Known rows, with every way that one mark hangs from another
(q_372 (q_608 (q_678 q_151))): [-0.174 -0.258  0.266 -0.849  0.326  0.519  0.371 -1.227 -0.529 -0.536
  0.628  0.029  0.706 -2.372 -0.501 -0.286 -0.149 -0.949  1.048  1.072
  1.050 -0.518 -1.304  0.394  0.155  0.352]
(q_752 (q_735 (q_151 q_674 q_699))): [-0.619 -0.173 -1.775  1.531 -0.316  3.192  0.119 -0.210 -0.509  0.613
 -1.186 -0.469 -0.272  1.048 -0.357 -0.854  0.923  0.857  0.874  2.216
  0.792  1.008  1.577  1.191 -0.687  1.160]
(q_674 (q_752 (q_735 q_151))): [-0.137 -0.258 -0.951  1.044 -0.848  1.566 -1.158 -0.799 -0.427  0.900
 -1.449  0.696 -0.055  1.826 -0.068 -1.157  1.920  0.904  0.821  0.742
  1.378  0.621  1.820 -0.052 -0.396 -0.205]
(q_151 q_674 q_678): [-0.005 -0.323 -1.481 -0.004  0.418 -0.282  0.521 -0.441  0.229  0.841
 -0.139 -0.897  0.425 -1.147 -3.458  1.084 -1.383 -1.273 -0.078 -0.802
  0.197  0.022  0.903  0.144 -1.912 -0.632]
(q_678 (q_151 q_674 (q_699 q_752))): [-0.589  0.679 -1.336  1.522 -0.299  0.852 -1.205  1.034 -0.186  1.257
 -0.442 -1.118  0.503  0.117 -2.389 -1.301 -0.535  0.303  2.215  0.971
 -1.380  1.159  1.704  0.010 -1.688  0.910]
(q_735 (q_151 (q_674 q_781) q_678)): [-0.547  0.290 -2.228 -1.060 -0.033 -0.123  0.603  0.305  0.662  0.327
 -0.792  0.493  0.659 -0.384 -2.986  0.923 -0.300  0.232  1.094  1.780
  1.229  0.501  1.586  1.449 -0.413 -0.250]
(q_699 (q_752 (q_735 q_151))): [-1.356  0.979 -1.286  0.908 -1.906  0.616 -1.954 -0.080  0.089  0.626
 -1.797 -0.250  0.021  1.133  0.049 -1.114  1.171  0.139  0.725  1.025
  1.529  0.235  1.937  0.719 -0.616  1.367]
(q_735 (q_151 (q_674 q_781) (q_699 q_752))): [-0.478  0.663 -2.124  1.321  0.015  0.770 -1.431  0.893 -0.083  0.857
 -1.055 -0.164  0.364 -0.206 -2.887 -0.187  0.206  0.581  1.789  1.804
  0.599  0.951  1.885  1.044 -0.694  0.643]
(q_674 q_781): [-0.162  0.425 -0.720 -0.343  0.990 -0.704 -0.549 -0.537 -0.452  0.846
 -0.241  1.458 -0.367 -0.674 -1.002  0.808  0.640  0.259  0.477  0.416
  0.494  0.480  0.012  0.567  0.965 -0.743]
(q_781 q_372): [-0.317 -0.151  0.229 -0.823 -1.101 -0.830  1.341  0.473  0.077 -0.431
 -0.511 -0.611  1.098 -1.047  0.544 -0.249  0.089 -0.412  0.370  2.035
  0.625 -0.421 -0.099  0.387  0.632  0.729]
(q_372 (q_608 (q_678 (q_151 q_674 q_699)))): [-0.052 -0.442 -0.036  0.054  0.673  1.077  0.054 -1.127 -0.758 -0.070
  0.704 -0.598  0.657 -2.699 -1.477 -0.306 -0.422 -1.134  1.277  1.019
  0.819 -0.150 -1.212  0.269 -0.516  0.436]
(q_781 (q_372 (q_608 (q_678 q_151))) q_512): [-1.370 -0.034 -0.399 -1.614 -1.563 -2.274  2.482 -0.026  0.071 -0.131
 -0.713 -1.629  1.249 -3.158 -0.349 -0.156 -0.099 -0.328  2.274  2.788
  2.359 -0.079 -1.737  0.950  0.586  1.837]
(q_699 q_752): [-0.696  0.948 -0.512  0.797 -1.290 -1.031 -2.327  0.189  0.164  0.641
 -0.875 -0.431  0.115  0.123 -0.673 -0.604  0.205 -0.559  0.282 -0.659
  0.605 -0.259  1.077 -0.226 -0.725  0.609]
(q_674 q_752): [ 0.530 -0.369 -0.189  0.975 -0.116 -0.067 -1.511 -0.612 -0.443  0.909
 -0.646  0.483  0.083  0.764 -0.824 -0.614  1.109  0.219  0.350 -0.979
  0.563  0.204  0.933 -0.989 -0.528 -0.992]
(q_608 q_678): [-0.607 -0.017 -0.015 -0.997 -0.395  0.438  0.863 -0.588 -0.247  0.086
  1.444  0.163  1.692 -1.183  0.390  0.454 -0.312 -0.516  0.204  0.045
  0.955 -0.800 -1.297  0.995  0.505 -0.067]
(q_735 (q_151 (q_674 q_752) q_678 q_699)): [-0.500 -0.431 -1.965  0.927  0.251  1.379 -0.224  0.520  0.352  0.970
 -1.298 -0.666  0.712 -0.113 -3.748 -0.191 -0.231  0.517  1.567  1.259
  0.841  0.517  1.978  0.980 -1.567 -0.016]
(q_608 (q_678 (q_151 q_699))): [-1.197  0.263 -0.251 -0.720 -0.287  1.483  1.051  0.039 -0.151  0.613
  1.058 -0.134  1.949 -1.012 -0.302 -0.455 -0.463  0.286  1.763  1.153
  0.018 -0.056 -0.790  1.509  0.121  0.470]
(q_752 (q_735 (q_151 q_699))): [-1.065 -0.135 -1.135  1.096 -0.400  3.199  0.284 -0.169 -0.296  0.373
 -1.538 -0.225 -0.268  1.120  0.523 -1.076  1.302  1.154  1.049  2.500
  1.035  0.886  1.310  1.570 -0.076  1.343]
(q_151 q_674 (q_699 q_752)): [-0.041  0.217 -1.531  3.381  0.469  0.940 -2.498  0.327 -0.885  1.623
 -0.485 -1.952 -0.089 -0.830 -3.380 -0.504 -0.630 -0.696  0.772 -0.770
 -0.619  0.650  1.382 -0.507 -2.295  0.648]
(q_151 q_678 (q_699 q_752)): [-1.797 -0.079 -0.947  1.484  0.305  0.629 -1.213  0.115  0.369  1.895
 -1.875 -1.578 -0.081 -1.521 -3.278 -0.541 -0.697 -0.512  1.140 -0.595
  0.636 -0.012  0.991  1.309 -1.788  0.553]
(q_372 q_608): [ 0.539 -0.492  0.486  0.220  0.901  0.057 -0.564 -1.194 -0.460 -0.614
 -0.296 -0.356 -0.740 -1.967 -0.675 -0.158  0.118 -1.003  0.101  0.368
  0.885 -0.177 -0.858 -0.485 -0.164  0.178]
(q_608 (q_678 (q_151 (q_674 (q_752 q_735))))): [-0.650  0.294 -0.957 -0.618 -0.843  1.215  0.643 -0.644 -0.538  0.806
  1.150  0.178  2.076 -0.154 -0.480 -0.306 -0.022 -0.079  1.341  0.754
  0.443  0.137  0.116  0.742 -0.434 -0.031]

Rows
[-1.094  0.265 -2.147  0.901 -0.331  0.996 -0.558  0.852  0.658  0.786
 -1.392 -1.065  0.621 -0.433 -3.613 -0.220 -0.592  0.078  1.616  1.376
  0.864  0.459  2.068  1.413 -1.690  0.720]
(q_735 (q_151 q_674 q_678 (q_699 q_752)))
[-0.522 -0.087  0.134  0.001  0.149  0.764 -0.605 -1.060 -0.552  0.015
  0.182 -0.522  0.654 -2.625 -1.076 -0.678 -0.082 -1.014  1.373  0.956
  1.106 -0.371 -1.069  0.484 -0.351  0.769]
(q_372 (q_608 (q_678 (q_151 (q_699 q_752)))))
[ 0.184 -0.288 -2.181  0.429  0.976 -0.883 -0.987 -1.265 -0.361  1.995
 -0.838  0.373  0.203 -1.028 -4.815  1.155 -0.217 -1.021  0.575 -1.185
  0.873  0.419  1.609 -0.097 -1.508 -1.923]
(q_151 (q_674 q_752 q_781) q_678)
[ 0.475  0.207 -2.331  1.664  0.364 -0.416 -1.382 -1.177 -1.223  2.090
 -0.746  0.195 -0.498  0.066 -2.803  0.426  1.015  0.056  1.076 -0.444
  0.954  1.451  1.411 -0.681 -0.950 -0.794]
(q_151 (q_674 (q_752 q_735) (q_781 q_512)))
[ 0.080 -0.196  0.019 -0.540  0.276  0.506  0.205 -1.230 -0.688 -0.449
  0.858 -0.227  0.812 -2.415 -1.127 -0.064 -0.323 -1.291  1.037  0.915
  0.952 -0.333 -1.135  0.109 -0.273  0.279]
(q_372 (q_608 (q_678 (q_151 q_674))))
[-0.885  0.673 -1.527  1.734 -0.501  1.485 -1.132  0.692 -0.364  1.457
 -0.827 -1.092  0.385  0.441 -2.023 -1.549 -0.133  0.476  2.166  1.292
 -1.169  1.327  1.986  0.227 -1.733  1.120]
(q_678 (q_151 q_674 (q_699 (q_752 q_735))))
[ 0.430  0.208 -1.467  0.262 -0.620  0.430 -0.451  0.548  0.131 -0.064
 -0.472  0.227  0.794  1.043 -1.645 -0.169  0.453  0.563  0.902  1.287
  0.618  0.428  1.849 -0.057 -0.748 -0.113]
(q_735 (q_151 (q_674 q_752)))
[-0.218 -0.410  0.274 -0.225  0.600  1.082  0.224 -1.106 -0.578 -0.175
  0.444 -0.354  0.573 -2.634 -0.802 -0.479 -0.195 -0.808  1.432  1.156
  0.935 -0.343 -1.373  0.534 -0.074  0.537]
(q_372 (q_608 (q_678 (q_151 q_699))))
[-1.419  0.645 -0.840  1.105 -0.705  1.568 -0.957  0.696 -0.039  1.270
 -1.249 -0.686  0.153  0.544 -0.674 -1.912  0.346  0.934  2.320  1.665
 -0.775  1.046  1.434  0.751 -0.833  1.367]
(q_678 (q_151 (q_699 (q_752 q_735))))
[-0.142 -0.060 -2.099 -0.291  1.085 -0.786  0.032 -0.805 -0.073  1.442
 -0.336 -0.045  0.075 -1.586 -4.214  1.590 -0.944 -1.214  0.289 -0.553
  0.612  0.309  0.954  0.584 -1.106 -1.284]
(q_151 (q_674 q_781) q_678)
[-0.867 -0.231 -0.328 -0.798 -1.212 -2.508  1.867  0.013  0.046 -0.224
 -1.311 -1.885  0.106 -2.814 -0.468 -0.056  0.077 -0.351  1.642  2.214
  2.215  0.098 -1.368  0.359  0.332  1.733]
(q_781 (q_372 q_608) q_512)
[-0.049 -0.285 -2.436  0.810  0.791  0.047 -0.964 -1.664 -0.676  2.216
 -1.219  0.345 -0.136 -0.593 -4.255  0.852  0.337 -0.894  0.552 -0.771
  1.219  0.672  1.927  0.165 -1.611 -1.494]
(q_151 (q_674 (q_752 q_735) q_781) q_678)
[-0.227  0.219 -1.862  3.737  0.242  1.968 -2.451 -0.157 -1.065  1.820
 -0.981 -1.982 -0.442 -0.300 -2.864 -0.795 -0.116 -0.533  0.725 -0.285
 -0.370  0.973  1.739 -0.268 -2.331  0.967]
(q_151 q_674 (q_699 (q_752 q_735)))
[-1.266  0.004 -1.433 -0.301 -0.911  2.187  0.930 -0.545  0.300  0.302
 -1.668  0.135 -0.084  1.046  0.248 -0.547  0.955  0.698  0.645  2.274
  1.656  0.472  1.342  1.874 -0.161  0.870]
(q_752 (q_735 (q_151 q_678)))
[-0.177  0.069 -1.429  1.827  0.005  2.061 -0.764  0.277 -0.658  1.527
 -0.697 -0.666  0.331  0.761 -2.157 -1.557  0.302  0.832  2.224  1.122
 -1.229  1.488  1.832 -0.195 -1.585  0.377]
(q_678 (q_151 (q_674 (q_752 q_735)) q_699))
[-0.206 -0.581  0.529 -1.168 -0.761 -0.555  1.424 -0.670 -0.441 -0.791
  0.000 -0.747  1.443 -2.866  0.148 -0.044  0.131 -1.323  0.547  2.290
  1.708 -1.007 -1.314  0.438  0.722  0.788]
(q_781 (q_372 (q_608 q_678)))
[-0.466  0.091 -1.591  0.199 -0.657  0.156 -0.780 -1.067 -0.910  1.495
 -2.103  1.604  0.376  0.393 -0.744 -0.560  2.835  0.912  1.569  2.615
  2.341  0.862  1.820  0.784  1.012 -0.437]
(q_674 (q_752 (q_735 q_151)) (q_781 q_372))
[-1.083  0.128 -0.743  2.850 -0.134  1.923 -2.052  0.022 -0.667  1.601
 -1.454 -1.336 -0.631 -0.095 -1.044 -1.296  0.491  0.204  0.984  0.180
  0.226  0.614  1.099  0.615 -1.120  1.298]
(q_151 (q_699 (q_752 q_735)))
[-0.762 -0.042 -2.288  0.346  0.737  1.018  0.275  0.584  0.450  0.937
 -1.103 -0.143  0.388 -0.871 -3.752  0.467 -0.403  0.520  1.726  1.885
  0.856  0.794  1.576  1.756 -0.802  0.029]
(q_735 (q_151 (q_674 q_781) q_678 q_699))
[-1.049 -0.237 -1.944  1.116 -0.229  2.967  0.498 -0.365 -0.186  0.948
 -1.574 -0.643 -0.104  0.676 -1.230 -0.549  0.508  0.593  0.927  2.143
  1.023  0.854  1.728  1.693 -1.034  0.993]
(q_752 (q_735 (q_151 q_674 q_678 q_699)))
[ 0.407  0.339 -1.884  0.068 -0.115  0.114 -0.740  0.291 -0.055  0.351
 -0.570  0.900  0.689  0.684 -2.242  0.252  0.773  0.771  1.270  1.548
  0.911  0.692  1.833  0.286 -0.230 -0.509]
(q_735 (q_151 (q_674 q_752 q_781)))
[-0.298  0.148 -2.312 -0.567  0.032 -0.157 -0.149  0.042  0.474  0.717
 -1.091  0.786  0.730  0.003 -3.506  0.576  0.229  0.327  1.293  1.302
  1.491  0.505  2.040  0.918 -0.666 -0.820]
(q_735 (q_151 (q_674 q_752 q_781) q_678))
[-2.106 -0.137 -1.351  2.018  0.041  1.580 -1.186 -0.297  0.093  2.155
 -2.329 -1.503 -0.386 -1.012 -2.672 -0.781 -0.156 -0.440  1.147 -0.183
  0.956  0.266  1.279  1.604 -1.773  0.949]
(q_151 q_678 (q_699 (q_752 q_735)))
[-1.343 -0.196 -1.149 -0.200  0.115  1.340  0.812  0.874  0.886  0.313
 -1.410 -0.443  0.372 -0.347 -2.076 -0.243 -0.202  0.884  1.508  2.081
  0.888  0.279  0.986  2.082 -0.511  0.698]
(q_735 (q_151 q_678 q_699))
[-0.472  0.463 -1.008 -0.913 -0.370  0.363  0.395 -0.500 -0.522  0.978
  1.349  0.689  2.172 -0.714 -1.237  0.092 -0.179 -0.160  1.563  0.697
  0.410  0.128 -0.071  0.733  0.028 -0.595]
(q_608 (q_678 (q_151 (q_674 q_752 q_781))))
[ 0.007  0.076 -1.188  1.613  0.151  1.304 -0.793  0.628 -0.432  1.400
 -0.320 -0.673  0.572  0.396 -2.576 -1.383 -0.105  0.666  2.157  0.823
 -1.446  1.356  1.658 -0.419 -1.555  0.155]
(q_678 (q_151 (q_674 q_752) q_699))
[-0.955 -0.095 -2.050  2.415  0.602  0.687 -1.635  0.036 -0.136  2.168
 -1.272 -2.262  0.039 -1.680 -5.107  0.035 -1.388 -1.242  0.972 -1.080
  0.095  0.353  1.743  0.473 -2.908  0.255]
(q_151 q_674 q_678 (q_699 q_752))
[-1.214 -0.160 -2.303  2.914  0.330  1.599 -1.637 -0.489 -0.397  2.477
 -1.600 -2.227 -0.257 -1.249 -4.509 -0.322 -0.815 -1.137  0.926 -0.642
  0.395  0.606  1.998  0.734 -2.957  0.610]
(q_151 q_674 q_678 (q_699 (q_752 q_735)))
[-0.037 -0.962 -1.823  2.610  1.404  1.289 -1.047 -0.540 -0.512  2.379
 -1.015 -1.569  0.066 -1.202 -5.272 -0.013 -0.826 -0.695  0.993 -1.274
  0.008  0.652  1.651 -0.148 -2.856 -0.875]
(q_151 (q_674 q_752) q_678 q_699)
[-0.186 -0.676 -2.285  2.291  2.050  0.789 -1.426 -0.919 -0.906  2.916
 -1.211 -0.561 -0.222 -1.700 -5.947  0.584 -0.270 -0.530  1.405 -0.977
  0.364  0.892  1.620  0.308 -2.086 -1.391]
(q_151 (q_674 q_752 q_781) q_678 q_699)
[-0.941  0.193 -1.815  0.464 -0.665 -1.266 -0.467 -1.223 -0.969  2.212
 -2.307  0.779 -0.224 -0.251 -0.998 -0.207  2.485  0.929  2.016  1.532
  2.590  1.238  0.943  0.510  0.819 -0.239]
(q_674 (q_752 q_735) (q_781 q_372 q_512))
[-0.623  0.075 -0.831  0.076 -0.162  1.451  0.316 -0.211 -0.523  1.105
  1.129 -0.243  2.071 -0.811 -1.386 -0.496 -0.454 -0.002  1.817  0.594
 -0.060  0.143 -0.180  0.769 -0.669 -0.091]
(q_608 (q_678 (q_151 (q_674 q_752) q_699)))
[-0.589  0.426 -0.690 -1.252 -0.717  0.701  1.149 -0.085 -0.203  0.348
  1.694  0.055  2.253 -0.725 -0.578  0.060 -0.695 -0.382  1.213  0.810
  0.015 -0.128 -0.463  0.817 -0.197  0.067]
(q_608 (q_678 (q_151 q_674)))
[-0.062  0.401 -1.540  1.380  0.677  0.926 -1.061  0.348 -0.596  1.815
 -0.449  0.135  0.345  0.145 -2.983 -0.935  0.242  0.819  2.504  1.058
 -1.205  1.599  1.678 -0.104 -1.069 -0.279]
(q_678 (q_151 (q_674 q_752 q_781) q_699))
[-0.278  0.233 -1.661  0.755  0.220  0.829 -1.798 -1.375 -0.917  1.708
 -1.767  2.058 -0.323  1.092 -1.126 -0.351  2.579  1.157  1.266  1.150
  1.942  1.062  1.899  0.552  0.622 -0.969]
(q_674 (q_752 (q_735 q_151)) q_781)
[-0.205 -0.064 -1.164  0.613 -0.262 -0.017 -1.032 -1.533 -1.242  1.709
 -1.881  1.420  0.145  0.117 -0.725 -0.452  2.582  0.436  1.101  1.579
  1.873  0.725  1.377  0.284  0.891 -0.738]
(q_674 (q_752 q_735) (q_781 q_372))
[ 0.077 -0.596 -2.038  1.094  0.141  0.590 -0.497 -1.296 -0.334  1.716
 -1.043 -0.636  0.243 -0.102 -3.516  0.224 -0.128 -0.972  0.132 -1.034
  0.968  0.331  1.949 -0.245 -2.302 -0.967]
(q_151 (q_674 (q_752 q_735)) q_678)
[-1.225  0.733 -0.666  0.838 -0.533  0.895 -0.968  1.167  0.169  1.041
 -0.939 -0.664  0.352  0.325 -1.102 -1.696  0.034  0.839  2.330  1.348
 -1.018  1.023  1.264  0.670 -0.804  1.163]
(q_678 (q_151 (q_699 q_752)))
[-0.271  0.219 -1.108  1.167  0.252  1.363 -0.046  0.946 -0.213  0.961
 -0.058 -0.840  0.418  0.124 -2.098 -1.080 -0.629  0.640  2.031  1.297
 -1.691  1.256  1.204  0.081 -1.356  0.689]
(q_678 (q_151 q_674 q_699))
[-0.538  0.824 -1.603 -0.672 -0.587 -1.051  0.757  0.678  0.018  0.794
 -0.305 -0.064  0.792 -0.315 -1.745 -0.155 -0.204  0.443  2.310  2.118
 -0.572  1.216  0.889  0.325 -0.231  0.378]
(q_678 (q_151 (q_674 (q_781 q_372 q_512))))
[-0.967  0.520 -1.009  0.075 -0.637  1.131  0.076  0.113 -0.434  0.945
  1.053 -0.555  2.045 -0.983 -1.306 -0.427 -0.734 -0.398  1.730  0.731
 -0.023  0.014 -0.097  0.992 -0.700  0.555]
(q_608 (q_678 (q_151 q_674 (q_699 q_752))))
[-0.702  0.592 -1.785  0.887  0.534  0.383 -0.029  0.800 -0.260  1.606
 -0.315 -0.459  0.164 -0.362 -2.766 -0.591 -0.311  0.912  2.792  1.487
 -1.143  1.767  1.002  0.523 -0.824  0.505]
(q_678 (q_151 (q_674 (q_781 q_512)) q_699))
[-0.396  0.483 -2.375  3.563  0.973  1.420 -2.907 -0.419 -1.384  2.435
 -1.177 -0.982 -0.705 -0.832 -3.470 -0.266  0.317 -0.448  1.197 -0.024
  0.060  1.257  1.818  0.247 -1.591  0.424]
(q_151 (q_674 q_781) (q_699 (q_752 q_735)))
[ 0.603  0.236 -1.485  0.285  0.456 -0.866 -0.165 -0.249 -0.767  0.690
  0.196  0.027  0.438 -1.070 -2.267  0.930 -0.146 -0.813  0.352  0.738
  0.158  0.456  0.662 -0.173 -0.178 -0.522]
(q_151 (q_674 (q_781 q_372)))
[-0.709  0.947 -1.734  1.426  0.123  0.553 -1.531  0.793 -0.370  1.650
 -0.623 -0.397  0.359 -0.248 -2.893 -0.917 -0.250  0.458  2.409  1.192
 -1.187  1.411  1.825  0.296 -1.198  0.497]
(q_678 (q_151 (q_674 q_781) (q_699 q_752)))
[-0.755  0.381 -1.063 -0.292  0.178  1.191  0.724 -0.123 -0.525  1.051
  1.310  0.076  1.915 -1.333 -1.435  0.085 -0.549 -0.079  1.890  1.050
 -0.064  0.287 -0.454  1.192 -0.145  0.036]
(q_608 (q_678 (q_151 (q_674 q_781) q_699)))
[ 0.315  0.225 -1.817 -0.219 -0.474 -0.167 -0.265  0.427 -0.087  0.164
 -0.736  0.710  1.073  0.351 -2.063  0.149  0.781  0.533  1.303  2.247
  1.125  0.603  1.764  0.425 -0.023 -0.317]
(q_735 (q_151 (q_674 q_752 (q_781 q_372))))
